In the rows, 128 means zero.
Known rows, with every way that one mark hangs from another
tidu{napoza zopaf}: [134 119 124 138 119 168 135 102 108 139 126 143 132 135 129 125  92 148
 159 135 131 137 123]
luso{zopaf{karit kigaso{tuta}}}: [132 132 122 110 128 136 143 166  88 171 150 181 123 101 121 109 127 111
 141 155 171 108 130]
luso{zopaf{karit}}: [131 133 116 148 155 139 129 150 106 129 126 102 119 110 126 120 123 126
 142 149 147 139 135]
filu{napoza{tidu{zopaf{karit}} videp}}: [123 145 116 135 143 102 154 146  64 142  88 153 140 128 125 102 118 158
 149 140 107 137 122]
karit{kigaso{tuta}}: [129 139 132  82 100 148 130 143 119 155 130 198 138 115 140 114 149 141
 123 136 142 112 125]
tuta{kigaso zopaf{karit tidu{napoza{filu videp}}}}: [143 130 103 125 140 106 149 162  45 116 164 244 100 169 178  94 111 189
 169 144 160 157 105]
luso{zopaf{karit kigaso tuta}}: [129 125 113 146 155 141 112 181  96 155 154 197 124  90 129 115 128 114
 140 150 168 100 144]
detibe{zopaf{karit{kigaso}}}: [136 121  99 135 147 160 100 150 105 126 150 170 143 113 147 110 130 146
 150 123 173 144 106]
detibe{zopaf{karit tidu{napoza}}}: [143  89  81 115 141 163 116 126  79 129 169 146 138 137 127 113 110 125
 169 118 175 151 115]
kigaso{zopaf{tidu{napoza{videp}}}}: [142 121 114  83 146 117 129 160  79 153 123 133 121 148 152 115 122 128
 173 130 115 159 136]
karit{kigaso{zopaf{tidu{napoza}}}}: [142 109 108  54 126 143 117 144  91 158 134 172 129 129 156 116 128 144
 168 133 131 156 135]
luso{zopaf{tuta}}: [126 131 128 159 158 154 113 158 116 148 141 121 126  94 130 121 132 103
 107 152 130 110 167]
luso{zopaf{karit tidu{napoza} tuta{kigaso}}}: [136 116 100 124 146 163 131 154  68 139 170 205 113 115 138 109 117 136
 141 149 159 111 150]
detibe{zopaf{tidu{napoza} tuta{kigaso}}}: [134  98  96 124 145 176 122 141  77 146 200 223 127 129 146 110 112 119
 118 122 160 105 138]
detibe{zopaf{karit tidu{napoza{filu}} tuta{kigaso}}}: [139  92  91 150 140 163 130 117  63 123 202 245 127 133 159  98 125 155
 141 134 184 133 120]
detibe{zopaf{kigaso tidu}}: [134  91  97 108 155 145 116 182  86 162 171 177 143 127 137 116 122  93
 134 111 166 123 121]
kigaso{zopaf{karit tidu{napoza{filu videp}}}}: [148 120 109 110 149 100 140 140  66 129 123 152 119 152 165 104 133 161
 197 141 139 186 120]
zopaf{kigaso tuta}: [125 120 122 128 129 132 114 162 119 152 157 226 136 107 133 123 134 112
 123 131 150  90 134]
napoza{filu tidu{zopaf} videp}: [125 135 139 184 148 103 148 119  80 125  68 131 134 140 162 109 129 170
 133 135 100 152 128]
luso{zopaf{karit tidu tuta{kigaso}}}: [132 124 105 135 158 156 132 187  76 138 158 180 117 102 140 108 132 120
 119 146 154 104 160]
napoza{filu tidu{zopaf{kigaso{tuta}}} videp}: [124 133 142 145 121 100 165 145  64 166  90 221 138 131 159  98 135 157
 137 138 127 118 120]
napoza{tidu{zopaf{karit}} videp}: [129 140 117 164 143 118 138 135  73 121  66 130 135 129 140 113 115 158
 160 125 118 140 126]

Rows
[135 136 114 136 128 169 123 147 105 128 102 172 145 113 147 117 116 171
 170 134 151 140 117] => tidu{zopaf{karit{kigaso}}}
[137 109  92  82 122 167 117 172  80 155 156 193 154 113 142 101 143 122
 141 123 182 129 125] => detibe{zopaf{karit{kigaso{tuta}} tidu}}
[119 144 129 129 147 104 152 145  75 155  89 146 138 129 130 106 119 148
 128 138  87 128 131] => filu{napoza{tidu{zopaf} videp}}
[123 134 138 162 142  72 139 112  91 115  86 140 124 144 164 112 152 165
 122 129 103 148 123] => napoza{filu tidu videp}
[125 126 125 140 159 142 112 182 106 166 153 188 125  92 136 118 128 101
 119 151 146  96 150] => luso{zopaf{kigaso tuta}}
[131 115 120  81 136 139 144 199  80 191 148 169 131 108 129 110 136  85
 122 145 152 106 148] => luso{zopaf{kigaso{tuta} tidu}}
[137 114 116 122 140 118 115 168  75 149 149 249 138 145 167 109 147 150
 158 131 149 124 119] => zopaf{kigaso tidu{napoza{filu videp}} tuta}
[141 117  96 101 136 136 104 183  68 147 149 250 139 132 144 112 132 133
 180 122 168 111 119] => zopaf{karit kigaso tidu{napoza{videp}} tuta}
[134 135 104 109 128 132 111 160  96 127 147 205 121 118 151 111 121 162
 152 141 162 144 120] => tuta{zopaf{karit{kigaso}}}
[134 129 131 171 139 147 125 149  84 151 132 247 139 134 166 107 115 168
 166 144 147 121 114] => tidu{napoza{filu videp} zopaf{kigaso tuta}}
[141 113 108  73  89 146 137 118  78 139 141 234 139 137 152 100 154 180
 165 142 172 147 112] => zopaf{karit{kigaso{tuta}} tidu{napoza{filu}}}
[141 111  98 117 122 116 154 131  58 116 181 241  99 156 160 102 108 181
 154 149 169 151 111] => tuta{kigaso zopaf{karit tidu{napoza{filu}}}}
[136 114 107 149 148 148 140 137  63 128 169 214 112 124 156 100 129 160
 138 160 161 127 143] => luso{zopaf{karit tidu{napoza{filu}} tuta{kigaso}}}
[136 113 111  65  93 137 136 141  70 158 167 252 126 140 164  98 138 165
 139 153 159 147 127] => karit{kigaso{tuta{zopaf{tidu{napoza{filu}}}}}}
[138 103  82 120 155 176  86 181  86 137 164 205 154 102 150 107 147 120
 140 120 180 126 140] => detibe{zopaf{karit{kigaso} tidu tuta}}
[143 100  88 146 162 142 104 174  52 143 177 251 143 136 166  94 134 146
 174 126 190 138 109] => detibe{zopaf{karit kigaso tidu{napoza{filu videp}} tuta}}
[137 115 102  42  94 153 129 158  76 168 169 242 127 132 147 105 126 140
 143 142 157 127 137] => karit{kigaso{tuta{zopaf{tidu{napoza}}}}}
[144 105  97 114 135 130 138 165  46 161 173 244 141 146 155  89 134 143
 178 130 193 143  95] => detibe{zopaf{karit kigaso{tuta} tidu{napoza{filu videp}}}}
[142 101  85  70 111 183 117 136  72 156 173 218 149 124 139 100 132 138
 161 125 188 137 114] => detibe{zopaf{karit{kigaso{tuta}} tidu{napoza}}}
[138 122 121 118 138 114 129 138  85 123 123 158 130 166 163 111 141 163
 162 130 129 159 113] => zopaf{tidu{napoza{filu videp}}}
[141 136  98 109 161 166  89 199  66 145 128 198 136 114 163 105 142 153
 170 142 152 135 144] => luso{zopaf{karit{kigaso} tidu{napoza{videp}} tuta}}
[140 133 102 116 134 142 126 163  67 125 157 243 122 144 152 108 128 157
 158 127 151 108 127] => zopaf{karit tidu{napoza{videp}} tuta{kigaso}}
[142 127 103 120 138 136  99 161  73 120 128 243 143 136 179 103 161 187
 173 135 158 146 117] => zopaf{karit{kigaso} tidu{napoza{filu videp}} tuta}
[132 134 112 149 125 183 105 155 107 133 117 208 151  95 146 115 126 157
 155 139 157 116 141] => tidu{zopaf{karit{kigaso} tuta}}
[133 118 127  98  95 166 152 122  93 180 145 232 137 125 123 114  97 136
 163 140 158 104 115] => tidu{napoza zopaf{kigaso{tuta}}}
[137 143 125 194 138 153 147 123  72 115 140 246 124 138 171 101 109 200
 169 150 152 125 112] => tidu{napoza{filu videp} zopaf{karit tuta{kigaso}}}
